Known rows, with every way that one mark hangs from another:
kuze(zineb(vuzo)): [-35.4   6.3 -34.2  -9.1 -35.5   6.8  -8.4 -21.5  30.4 -15.0 -41.7  -1.5
  -6.4 -13.2 -23.3 -38.6  62.6 -26.4]
zineb(kuze(runem) vuzo(dabi tuliv(zuba) vegu)): [ 13.1  -3.0  19.4 -41.1   2.5  25.6  33.6  19.0  -4.1 -15.9  -5.4   1.0
   9.8  36.8  17.3  26.4 -35.5  15.6]
vuzo(tuliv vegu zineb): [ -1.8 -30.9  16.2  28.6  26.5 -27.3 -31.6 -12.2 -47.6  25.8  20.5   6.7
  36.1   6.8 -33.0  -0.3 -17.9  -2.8]
runem(kuze(zineb(vuzo(dabi tuliv(zuba) vegu)))): [ 16.3 -24.5  18.6  -0.9 -34.6  18.3 -52.0   2.0  32.7  27.6  27.6 -11.9
 -35.2  33.5   5.3   4.4   3.8  48.2]
tuliv(vuzo(dabi) zuba): [ 32.9  28.7   0.1  33.0 -16.7  13.9 -30.9 -11.8  40.5  -0.2   0.1 -33.1
 -49.6  -4.8  12.2  21.2 -24.6  17.9]
dabi(vuzo(zineb)): [-24.6  10.2  -4.9  15.5  -3.2  -1.5 -26.4 -18.8 -39.2  10.1  -9.5   1.0
  14.3 -43.5 -12.7 -30.7  49.3 -10.9]
zuba(tuliv(vuzo(dabi vegu zineb(kuze(runem))))): [  0.4  11.4  14.4 -19.9  25.7  10.2  31.2  34.7 -26.9  -3.3  23.1  31.7
  -3.0  49.9  37.8  52.1 -80.0  26.9]
tuliv(vuzo(dabi vegu zineb(kuze)) zuba): [  1.4   5.9  31.2  22.1  15.6  41.6   4.1  15.6  -3.8  14.5  59.0   5.4
 -21.0  24.0  26.5  24.8 -48.7   8.4]
vuzo(dabi vegu): [ 14.2  10.3   7.5 -10.3  14.4 -53.1 -30.7 -54.4  -1.1 -19.5 -10.6  23.4
   1.6 -16.2 -38.4  19.5  11.9 -18.5]
dabi(vuzo): [ -9.0  25.9 -31.3 -16.2 -24.8 -13.1 -35.8 -38.6  -3.2 -11.7 -42.7  -2.8
  36.7 -49.9 -25.8 -30.1  54.8 -14.3]
runem(kuze(zineb(vuzo(vegu)))): [-28.7 -28.5 -32.1 -22.1 -43.2 -20.5 -28.1 -24.0  34.2 -10.4 -10.8  19.1
  19.8  -1.9 -25.4 -45.9  84.9 -21.2]
dabi(vuzo(tuliv)): [  8.1  16.6 -21.7 -14.9 -28.4  -6.4 -50.4 -17.4 -18.0  12.2 -40.3 -17.7
  42.7 -36.3 -19.0 -14.7  11.8  21.4]
zineb(kuze vuzo(dabi)): [ 15.6  -7.6 -21.1 -58.1 -22.1 -20.1  11.5   3.4  60.2 -26.8 -47.2 -21.1
  -9.2 -58.0  19.2  -3.8  41.3 -11.5]
vuzo(zineb): [ -4.9 -14.9  -9.6  32.1  17.0 -42.4  -9.7 -17.1  -0.6   7.9  -3.3  -4.5
  -5.6 -41.1 -17.8 -32.7  34.2 -26.8]
tuliv(vuzo zuba): [  5.5  19.7 -24.7  35.6 -25.7  11.8 -29.8 -15.4  38.4  -2.5  -0.8 -33.7
  -7.4  -8.3   0.5 -14.3  -2.7  -1.4]
zineb(kuze vuzo(tuliv(zuba))): [ 14.1 -20.9 -20.0 -30.4 -30.3  17.1  -0.2  32.7  52.9   5.4 -10.8 -56.5
  23.9 -24.0  22.4 -23.1  -5.5  15.2]
vuzo(dabi): [ 26.6  15.4  -9.7   0.1   5.8 -50.8 -23.2 -33.9  31.1 -14.2 -34.4 -12.0
 -31.5 -46.4 -21.0   8.6  21.9 -12.3]
zineb(kuze(runem) vuzo(tuliv(zuba) vegu)): [ -7.1  -9.0  -3.8 -37.6  -8.2  24.0  40.9  13.3  -4.8 -18.8  -6.0  -1.8
  55.2  32.6   3.1  -7.2 -17.7  -3.7]
zineb(kuze(runem) vuzo(dabi tuliv)): [ 24.9  -9.9  -7.3 -57.3  -7.8  -3.1  46.7  29.3  25.3 -24.4 -51.9 -14.3
  -7.6  -7.3  23.9  23.2   0.4   4.4]

Rows:
[ 17.8 -18.8  15.8  55.5  18.5  -4.4 -26.0  17.5  -4.2  37.7  30.0 -39.6
 -19.0  -4.1  -2.1 -16.3 -25.3  18.7] => vuzo(tuliv(zuba) zineb)
[ -1.1  -0.1   0.6  71.5  -3.6  23.6 -14.0   1.9  10.7  20.4  30.4 -29.6
 -24.7  -4.6   9.8 -16.7 -10.9  -4.1] => tuliv(vuzo(zineb) zuba)
[-28.2  -0.9 -27.8  -6.1 -27.4  16.4  29.6  11.4 -10.6 -12.9 -48.6   3.8
  -3.9  38.6 -14.9 -19.0  25.1  -4.2] => kuze(runem zineb(vuzo(tuliv)))
[-16.3  -1.9 -45.1 -51.3 -15.2 -18.0  67.5   7.6  37.3 -47.9 -60.8   3.1
  28.1 -29.7   4.5 -29.3  57.7 -47.0] => zineb(kuze(runem) vuzo)
[ 24.2 -14.2  58.2  48.2  38.6  -2.0 -38.8  -3.4 -39.5  38.5  54.9  -6.1
 -23.6  25.2  -8.0  28.4 -59.5  31.8] => vuzo(dabi tuliv(zuba) vegu zineb)
[ 19.4 -12.7  45.6   9.3  36.7   4.7  -9.0  27.0 -16.5  31.4  56.4  -2.9
 -16.5  19.9   9.5  25.0 -68.6  30.0] => vuzo(dabi tuliv(zuba) vegu zineb(kuze))
[-40.8   7.6  -0.2 -26.4   5.5  10.1  -5.1  -9.8 -49.1   5.5  13.2  35.6
  61.6 -20.7 -14.3 -26.0  30.2 -21.4] => dabi(vuzo(vegu zineb(kuze)))
[ -6.3 -21.4  -5.9 -29.6 -30.7 -18.3 -32.6 -26.1  30.9 -10.1  -6.6  19.3
 -21.6  -1.1 -12.2  -8.5  68.0  -3.1] => runem(kuze(zineb(vuzo(dabi vegu))))
[-19.5  -5.7 -23.3  -0.7  29.6 -31.8  74.5  20.9   0.6 -13.9 -12.5  22.1
  -6.5 -15.5  -2.0 -23.4  34.1 -45.5] => vuzo(zineb(kuze(runem)))
[ -6.4  18.8  28.9  24.7  31.1  39.2  55.2  16.9 -25.9  -2.8  46.6  29.4
 -29.4  52.0  20.6  35.3 -44.3  -3.0] => tuliv(vuzo(dabi vegu zineb(kuze(runem))) zuba)
[  9.8  19.9  -7.8  11.9 -24.2  25.9 -57.0  -5.6  -9.8  23.3  -7.6 -35.5
  24.4 -17.8  -7.9 -15.2  -7.3  36.8] => dabi(vuzo(tuliv(zuba)))
[ -7.7  -8.9   0.3  16.5   8.6  -1.5 -43.7  -1.7 -33.9  17.3  26.5   5.0
  41.2  28.9   4.3   8.8 -55.6  26.6] => zuba(tuliv(vuzo(vegu zineb)))
[-44.2  12.9 -32.8  -7.3 -24.9   5.4  46.1 -11.2   7.1 -31.1 -51.5  19.8
 -15.8  18.2 -20.5 -28.5  65.7 -38.9] => kuze(runem zineb(vuzo))
[  5.7  20.8  17.5  31.1  19.5  39.9  64.5  44.2  10.3   2.6  26.1  -4.0
 -67.0  22.6  48.2  24.9 -33.6   1.4] => tuliv(vuzo(dabi zineb(kuze(runem))) zuba)
[ 23.0 -24.1  45.2  22.4  35.0 -32.4 -37.4 -12.9 -50.0  28.5  23.8  10.6
  -5.9  10.1 -17.5  32.7 -33.7  17.4] => vuzo(dabi tuliv vegu zineb)
[ 37.3   6.0  28.7  13.1  16.4 -10.3 -50.2 -23.1  -5.7  18.1  26.3 -11.3
  -6.4  16.2 -20.4  29.2 -51.2  35.5] => vuzo(dabi tuliv(zuba) vegu)
[-17.7  -2.2  18.5  59.6   5.8  24.6 -24.9 -14.3 -26.5  16.7  52.1   4.4
   9.9  23.6  -8.7  -4.7 -21.9  -5.8] => tuliv(vuzo(vegu zineb) zuba)
[  4.7   3.7 -20.4 -57.6  -7.3 -12.6  64.2   7.9  40.2 -47.7 -53.8   3.7
 -12.1 -29.0  17.2   5.6  40.8 -28.2] => zineb(kuze(runem) vuzo(dabi))
[-15.9  21.2   7.4   6.6  10.9  46.8  35.9  46.9 -42.2  27.8  17.9  -3.7
   5.6  17.8  27.8 -15.3 -14.4  20.9] => dabi(vuzo(tuliv(zuba) zineb(kuze(runem))))
[  3.1 -10.8  -1.7 -66.9 -13.6 -18.3   3.1 -19.1  24.8 -31.2 -26.8  11.7
  30.2 -29.9  -7.6   4.9  25.1 -20.4] => zineb(kuze vuzo(dabi vegu))
[  4.2  -1.9  31.0  33.9   9.8   4.5 -23.6 -24.4 -28.7   3.5  24.8  20.3
 -12.4  13.0  -2.2  28.0 -16.4  -3.8] => tuliv(vuzo(dabi vegu zineb))
[  4.8   6.9   3.6  -2.6  39.0 -28.7  70.4  27.8   2.4 -14.4  -8.9  21.8
 -48.4 -13.9  13.7  10.9  12.4 -25.7] => vuzo(dabi zineb(kuze(runem)))
[-18.8   5.8  -8.7 -13.4  15.4   8.1  37.6  33.2 -32.2  -1.6  18.7  34.2
  39.2  55.9  24.2  15.7 -57.4  10.6] => zuba(tuliv(vuzo(vegu zineb(kuze(runem)))))
